(in the rows, 128 means zero)
Known rows, with every step that occurs:
e/u/r/g/v: [138 159 128  92 110 136 144 139 114 137 139 101 115 137 163  73 131 141
 134 144 158 105 129 224  83 167 165 103]
t/u/r/k: [147 120 127 135 111 101 114 147 100 128 159 119 115  55 107 115 199 106
  60 108 141 102 105 150  95 195 139 152]
g/f/k/r/u: [149 108 109 120 149 115  80 142 131 118  63 163 178 123 132 171  94 142
 138 113 140 109 132  61 224  82  93 128]
k/f/g/v/u/r: [116  98 129 104  91 111 164  91 113 142  47 168 125  79 136 116 107 123
 136 243  94 186 153 205 125 111 133 156]
v/u/r: [ 85 143 160 130 105  88 149 150 155 137 139  87  97 106 162 108 162  91
 153 197 112 149 121 165 121 130 148 110]
g/r/u: [119 144 157 132 156 153 129 130 136 145 155  88 133 131 113 144 121 126
  97 102 114  99 112  47 172 144 120 108]
t/u/r/k/f: [134 116 106 153 101 134 108 129  60 157 117 163 135  41  82 134 173 118
  64 110 129 144 102 137 104 205 127 181]
f/k/r/g/v: [156 146 107 105 147 106 111 109 120 130  85 194 143 173 142  94 103 162
 145 105 181 102 144 181 171  68 140  99]
v/g: [ 89 125 163 162 108 139 135 107 161 142 164  74 129 176 101 157 122 108
 180 151 122 153 112  90 136  96 125 112]
k/r/g/v/u: [110 152 107  95 172  96 137  90 113 163 120 182 117 141 151  92 117 156
 159 148 165 124 175 191  92  49 162 105]
u/r: [125 162 148 138 101 113 145 145 144 133 150  87 113 129 140 119 176  98
 140 166 115 133  90 160 140 170 143 103]
e/u/r/g/f: [138 154 113 117 120 118 146 171 119 129 117 117 131 100 198 116 116 133
 140 120 152 116 114 177 108 181 145 114]
r/k/f/g/v: [180  75  95 114 126 147 131  48 104 137  93 205 163  94  65 121 136 156
  97 152 146 168 155 136 101 141 113 174]
v/g/f/k/r: [114 107 135 150 128 120 115 120 133 133  69 163 164 193 153 172  67 136
 200 134 117 167 130  82 202  45 103 125]
f/g/r/k: [174 105 140 138 163 111 175  94 133 119 150 167 129 100 124 111 135 142
  72  83 111 141 139  94 115 162 128 128]
t/u/v: [119 137 124  95 110 140  85 145 143  93 168  92 106 105 110 131 146 112
 113  83 109  81 128 136 110 158 126 141]
e/u: [105 138 161 107 102 154 103 113 147 148 174  69 136 145 123 110 124 128
 167  81 108 147 126 107 115 158 133 110]
t/u/v/g: [ 92 112 139 129 104 146 105 143 143 103 165  72 103 141 102 159 118 109
 139 115 103 104 131 120 101 108 122 145]
e/u/r/k/f: [133 124 118 146 101 164 130 121  73 167 138 127 138 103 109 101 158 136
 117 103 122 188 119 137  59 206 137 153]
r/u/v: [138 137 111 108 141 147 102 154 170  88 168  69 122 130  92 142 155 116
 113 131 133  78 133 102 117 125 113 121]
g/v/u/r: [ 93 125 152  90 105 109 146 128 145 139 120 101  98 137 161  91 154 112
 155 242 124 139 140 198 109 112 151 125]
r/g/f: [142 146 100 122 147 103 124 135 151 123 117 152 144 111 160 147 126 134
 139 125 183  98 113 129 148 138 127 121]
f/k/r/u/v: [153 134 103 116 151 128  88 157 142  88 115 128 135 148 114 133 120 134
 126  91 128  94 147 112 164  76 108 112]
k/r/u: [132 152 116 129 161 131 109 110 119 155 151 120 151 119  85 149 145 128
 130  98 125 118 128  76 150  97 124 105]
t/u/v/g/f/k: [108  74 133 116  94 129  78 171 152  62  77 116 131 144 145 180  70 123
 145 128 116  96 139 107 173  89  91 171]
k/f/g/v: [147  98 117 102 104 155 133  58 118 140  76 176 160 114  85 137  97 146
 138 167 112 169 141 145 152 129 115 154]
t/u: [105 130 150 111  99 126  83 121 132 135 156  98 130  87  97 142 145 110
 116  91 115 101 110 107 156 157 126 138]

Rows:
[123 100 130 104 130 105 147 121 128 138 137 128  99 122 141  77 191 124
 114 226 157 137 157 194  58 127 151 142] => g/v/u/r/k
[105 130 139 141 120 151 137 134 172 100 178  68 106 194 116 145 126 111
 174 149 113 134 132 118  89  88 123 115] => u/v/g
[ 86 112 155  78 119 125 115  90 160 147 131 108 119 153 129 103 132 129
 168 198 135 136 160 152 112  84 137 127] => g/v/u
[152 172  95 102 168 122 131  87 101 158 134 180 135 161 128 100 131 160
 147 112 174 108 143 182 112  86 158 100] => k/r/g/v
[146 136 105 164 114 138 140 121  88 159 126 157 137  95 100 120 188 119
 103 142 140 171 101 135  97 187 131 152] => u/r/k/f
[145 162 114 145 148  86 111 131 130 127 105 183 141 142 146 111 110 145
 142  65 166 114 121 148 181  88 138  86] => f/k/r/g
[146 125 113 122  95  68  96 201 116  90  49 162 136  57 191 144 107 117
  89 121 166  64  95 177 211 167 123 144] => t/u/r/g/f/k
[130 117 135 158 169 159 169 129 133 113 191 109  96 200 132 121 131 137
 114 109 118 133 143  85  48 113 129 132] => u/v/g/r/k
[148 158  91 112 173 149 114 138 131 114 164 116 126 137  97 136 147 130
 125  93 119 101 145 106 106  92 125 112] => k/r/u/v
[137  88 114 155 115  89 169 113 106 141  82 189 126  38 121 118 153 121
  92 186 113 200 146 163  82 144 130 163] => v/u/r/k/f/g
[157 139 126 147 125 107 146 137 133 129 169 115 114 109 121 101 209 108
 100 148 151 135 105 151  89 182 142 123] => u/r/k
[154 120 103 128 151 166 155 127 114 104  99 155 139  92 101 157  73 142
  73 106  74 128 143  83 141 143 101 147] => k/f/g/r/u/v
[ 85 139 169 129 130 193 159 135 133 124 187  53  97 219 160 117  63 142
 170  81  66 150 149  94  67 126 131 111] => e/u/v/g/r
[106 109 141 194 147 177 161  87  78 180 138 159 140 170  93 153 102 145
 123 111 115 190 121  41 100 124 118 152] => v/g/r/k/f
[149 127 112 125 124  89  98 158 164  95  71 167 155 124 178 141 100 138
 139 119 187  91 114 131 206 118 110 121] => r/g/f/k
[142 182 121 149 123  87 159 159 139 126 146 113 109 107 158 110 165 106
 117 148 163 103  91 191 128 162 155  91] => u/r/g
[131 147 139 131 126 112 101 113 135 134 107 153 146 162 130 116 120 136
 165  84 118 148 123 114 195  93 123 101] => f/k/r
[114 111 160 173 158 149 165 104 124 155 179 117 119 179 116 132 126 135
 122 108 125 155 126  57  96 117 129 122] => v/g/r/k
[133 127 140 146 126 150 169  82 106 154  98 180 146 104 122 146  73 143
 116 101  69 181 119  87 175 156 116 138] => k/f/g/r
[119 100 139 143 155 159 137 142 104 112 184 116  92 143 119 135 121 133
  75  70 108 103 147  86  60 134 126 157] => t/u/v/g/r/k
[118  90 130 130 108 136 110 160 181  65  84 111 131 198 165 166  78 123
 182 164 128 124 138 107 166  75  93 140] => u/v/g/f/k
[114 145 149 121  86 105 113 153 115 131 141  90 114  73 123 131 163  95
 103 123 103 103  90 159 152 186 139 132] => t/u/r
[ 92 122 171 163 152 155 149 132 133 157 155  69 131 163 106 172  86 122
 124 132 110 117 116  30 162  97 114 108] => v/g/r/u
[163 114  84 102 161 128  84 165 140  79  72 162 154 144 144 157  98 144
 133 109 132  93 151  95 178  75  93 137] => g/f/k/r/u/v
[127 173 135 132 110 113 149 164 123 135 155  87 113 111 167  90 138 120
 134 105 144 117 108 192  95 184 160  90] => e/u/r/g
